Each row was made from one path, in order. Every step used is in the known rows, and no mark comes twice. Write each row's path.
Known rows:
e/s/u/c: [ 14 -12 -13 -24   6 -18   9  18 -13  19   7 -13  19  16  22  -5  10   5
 -10 -12   7  -9  24 -25  -4  -6   0]
u/c/d/s/e: [-18   8  17   1  51   9 -28   2  21  -5  26   0   9 -21  15  -7   8 -10
  -7   9 -13  13   6  -3 -13 -35  19]
z/f/d/s: [ -9  -3  15   3   9   3   1  -3   1  -3   7  -4 -19  -7  10 -11 -16   9
  22  17   8  17  -4  12 -11  -5  11]
z/f/d/c/u/b: [  8  12  34  -5 -15  -6  -2 -24 -32  28 -13 -22  12  -3 -23  52  23   1
   4   2  23   2 -33   4 -14   5  20]
r/s/u: [  3 -12 -23   7 -25   1   9  13 -18  -7   1  12  14  22   7 -28 -11  -8
  -6   9  -4  -1   2  -1   0  17   9]
d/c: [ 12  -4  -8  -4 -10  -4  20 -20  -1   0 -20  20  14 -10 -11  23   7  -9
   2  20 -19  -8  22   5  -4  34  10]
f/d/s/u: [ -2  -6 -10  16 -29   6  16  11   6 -10   9  13  -4  -8  -8 -26 -17  -9
   1  -1   7  19   9 -10   7   0   7]
b/u/c: [  4  -4   2  -4  15  -4 -11 -10 -12  -2 -27 -12  11   8  21   8  21 -11
  -5   5  -3 -24  19 -29   0   6   9]
e/s: [ 18   3 -21 -23   1   6  10   6  -6   9  17   0   3  12  14   4  -6   4
  28  24   5  -1  27  10  -1   6  -2]
d/c/u/b: [ 10   8  10 -11 -24   0  -2 -13 -33  18 -19 -12  33   0 -15  43  17 -12
   6  13  10   4  -8   9   0  23  24]
s/u: [ 13 -21 -16   1 -20   2  13   0  -6   3  -7   4   3  14   8  -9 -12  -4
  -9  -2 -13  -4  14 -13  11  11 -10]
d/s: [ -7  -8  -8  -3   0  10   1   8   0 -14  -1   5   2  -2  19 -20 -22  -5
  23  29  -4  19  24  17   3  14  13]
f/u/c: [  3 -31   0  -8  10 -17  -2  -2  -9   9 -18  -6  18  15  13  10  15  20
 -13 -18 -17  -6  12  -9   0 -21   7]
s/u/c/d/f/z: [-13  -7  17   9   6 -19  -3  23  28  11  -6  -6 -18 -14 -15 -19 -19  10
 -43 -42   6  -4 -29 -18  18 -13 -47]
c/d/s/u/b: [-14  -8  19  11 -12  15  -5  32   2  -3  11  -5   6  -5   3 -27 -17  -7
  -2   7  24  13  -9  -5  11  -6  12]
c/d: [  9  -6 -10   5   2  28   0  -5  17   2  14  15  -5  -7  -9  -1  -5  -6
   3  12  -8  -3   5   1  13  -3 -11]
r/s/u/c/d: [ -5 -10  -8  11   2   4  -5  19  -2   1  11  12  20   6  -4 -30  10  -9
 -30 -12   1  -8 -10 -24  -2  -9  11]
r/s/d: [ -1  19 -21  15 -19   6  -3  -5   3 -34  14   4  -6  23  -6 -15  -3  -9
  18   3 -13   9  -9  19  -5   9   6]
c/d/f: [ -6  -1  -3   2  10   9  -1  10  16   2  -5   7 -18 -11  -6  -9  -5   6
  -9   6   4  -9  -4  14  16   2 -25]
f/d: [ 15   3 -15  17 -23  13  12 -14  13  -7   4   7  -8   5 -20   6   1  -8
   9  11 -12   5   7   2   9   0  -1]
b/u: [  9  -2  -8  -1  -2  11  -2 -12 -13  -5 -17   1  -1   6  16   6   2 -12
  11  17   0 -20  19 -14   7  16   1]
r/s/u/b: [ -4  -7  -1  12 -34  -5   1  26 -25 -11  -6 -14  21  37  11 -22  -8  -8
  -2  18  12   5 -15   4   2  14  22]
f/z: [  8  -1  -5   8 -18   5   2  -7  19  -6   3  -2 -16   7 -10   1 -39  -2
  14   5 -14  15  -6  12  14  12 -28]
r/s/u/c/d/f: [-22  -7   0   8  10 -14  -7  34  -3   2  -8   5   8   1   2 -37  12   3
 -44 -16  12 -14 -19 -12   1  -4  -2]
b/u/c/d: [  1   0   9   1  24  14 -17  -5   3   3  -9   0   7 -12   4   3  25 -14
 -12  -3   7 -29   6 -36   4  -9   0]
s/d/c: [ 10  16  -6   5 -15  -5  17 -30  13 -17  -9  14  -3  -6 -25  27  12  -9
   6 -10 -20  -5   9   5  -8  24   0]
s/u/c: [  8 -26  -5  -5  -2 -15   6   2  -4   7 -19  -8  16  16  15  -7   7  -2
 -28 -14 -18  -7  15 -27   5   2   0]

Write each row's path:
[-16  -6   8   1  26  12 -14  13  18  -4   8   5   9 -21   8 -23   0  -6
  -2   8   1  11  12  -6   1 -13  16]  u/c/d/s
[  3 -10   2   2  19  11  -9  -1  17   6   2   2   7  -5  -2  -1  14  -5
 -14   0 -13  -7   6 -15   8 -14  -2]  u/c/d
[  3 -33  13 -17  17 -11   0  -8 -21  21 -10  -8  -5  15  26  13  -8  36
   6 -11  -5 -10  -5   8  -9 -17  -8]  z/f/u
[-24 -29  36 -15  50  -6 -20  14  -6  21   4  -4   3 -16  26 -11   0  35
  -6 -22  14   0 -10  -6 -15 -42  10]  z/f/u/c/d/s
[ 10   0   2  -9 -23  13 -16  -2 -30  13  -6 -31  19  22   3  21   2  -4
  13  14  10  14 -10  12  14   3   9]  c/u/b
[ -8  -2  -2   1  -4 -21   5   1   5 -13 -12  -5 -23  10  -1   4   2  32
  -5 -42  -5  -7 -11  20   5 -19 -27]  s/d/f/u
[  2  27 -13 -16   5 -14   7  12   8  -8  10 -13 -26  10   6   0   1  17
  19 -10  13  -5   5  23  -1   0 -25]  e/s/d/f
[ -1  14 -12   6  12   4 -14  -6  -7 -15  19   3  11  19  15  -2   0 -13
   8  33 -24   6  -1  23 -18  -3  21]  r/s/e
[ 10  -6  10   4   2   4   6 -19   0   8   1  -6 -20   8   1   9  -3   9
   9   8  -6   0  -9   3  -5  -6  -5]  z/f/d
[ 22  38 -19 -27 -13   1   9 -21 -19  17  24   3   8 -12 -22  42  21  -5
  25 -19  17   3   6   7 -15   9  -2]  e/s/d/c/u
[-16  23 -14  13 -10 -13  -4   9   3 -33  -5  -3 -19  19  -1 -22  -2   5
   4   0  -2   1 -16  33  -3  14  -6]  r/s/d/f
[ -9 -13  -5   5  -3  22   4  21   9   0  21  20  -2 -18   3 -34 -22  -8
  -4  -2  11  10   8  -9  11  -4  -3]  c/d/s/u
[ 14   8  10 -10  -6   1   8 -35 -26  32  -5   3   4 -18 -25  44  17  -1
   2  -6   7   0 -18  -2 -16   7   6]  z/f/d/c/u
[ -6  12  -8   4  -4 -11   2  -4  16 -23 -11 -10 -27   9  -1  -2  -2   9
   0 -14 -11  -3  -4  22   8   9 -26]  s/d/f
[ 17  30 -14 -17  -7  -7  23 -15   5  -3  15  12  -2  -6 -16  29  15  -1
  23  -7   2  -7  17   7 -17  16   2]  e/s/d/c
[-18   4  15   0  31  16 -22   9   4  -7  -1   3   7 -26  16 -20  12 -15
   0   6  21 -11  11 -28   0  -9  16]  b/u/c/d/s
[-12  13   7   4  33  26 -19   1  21  -9  38  12  -4 -23   8  -7 -11 -12
  12  21  -9  16   4  13  -7 -25   9]  c/d/s/e
[ 20  -7 -23 -22 -10  -1  19  16 -13  16  17   2   5  14  15  -5 -10   3
   8   2  11  -4  23 -10   2   5  -9]  e/s/u
[-15   4  19   8  19 -11 -14  14  36   4  -8  -8 -22 -17 -18  -9 -16  11
 -24 -20   2   1 -25   1  16 -12 -38]  u/c/d/f/z
[ -3 -38  24 -21  34 -27  -9  -6 -19  24 -21 -19   8  17  33  14  10  38
 -11 -22  -9 -13  -4  -8 -15 -27   1]  z/f/u/c
[ 19  16 -14   3 -31   9  14 -30 -14  17  -2  18  16 -21 -44  40  21 -16
   2  -2   1   5  -2  -5  -1  10  10]  f/d/c/u
[ -9   7   2  -1  23   8 -14  -4   6 -13  17   0   2  -4  25  -5 -15  -9
  18  31 -18  20  17  19 -12  -8  18]  d/s/e
[ 10   1  15   2  -1 -10  21 -31  -1  12 -14  13  -7 -13 -20  31  13   4
   0   7  -7 -10  -5   1 -17  14   8]  z/f/d/c
[ -8  -1  12  21 -37   0   8  23  -2 -14   1 -12   2   7  -7 -19 -12 -10
   3   5  20  21  -8  -5   8  -3  23]  f/d/s/u/b
[ 15   9  -9  15 -25  -1  27 -25  10  -3 -11  26   5 -17 -39  27  16 -13
   0  10 -13  -3  10  -2  -3  20  14]  f/d/c
[-20  33  -6  21 -20 -16  -5  11  22 -36   5  -7 -35  14 -19 -22 -32   7
   8 -16   2  15 -40  35   3  11 -31]  r/s/d/f/z
[-18  15  25   7  23  -8 -20  12  21   1 -17 -10 -22 -22 -10  -4  -6   2
 -22 -22  22 -21 -26 -20  13  -8 -37]  b/u/c/d/f/z
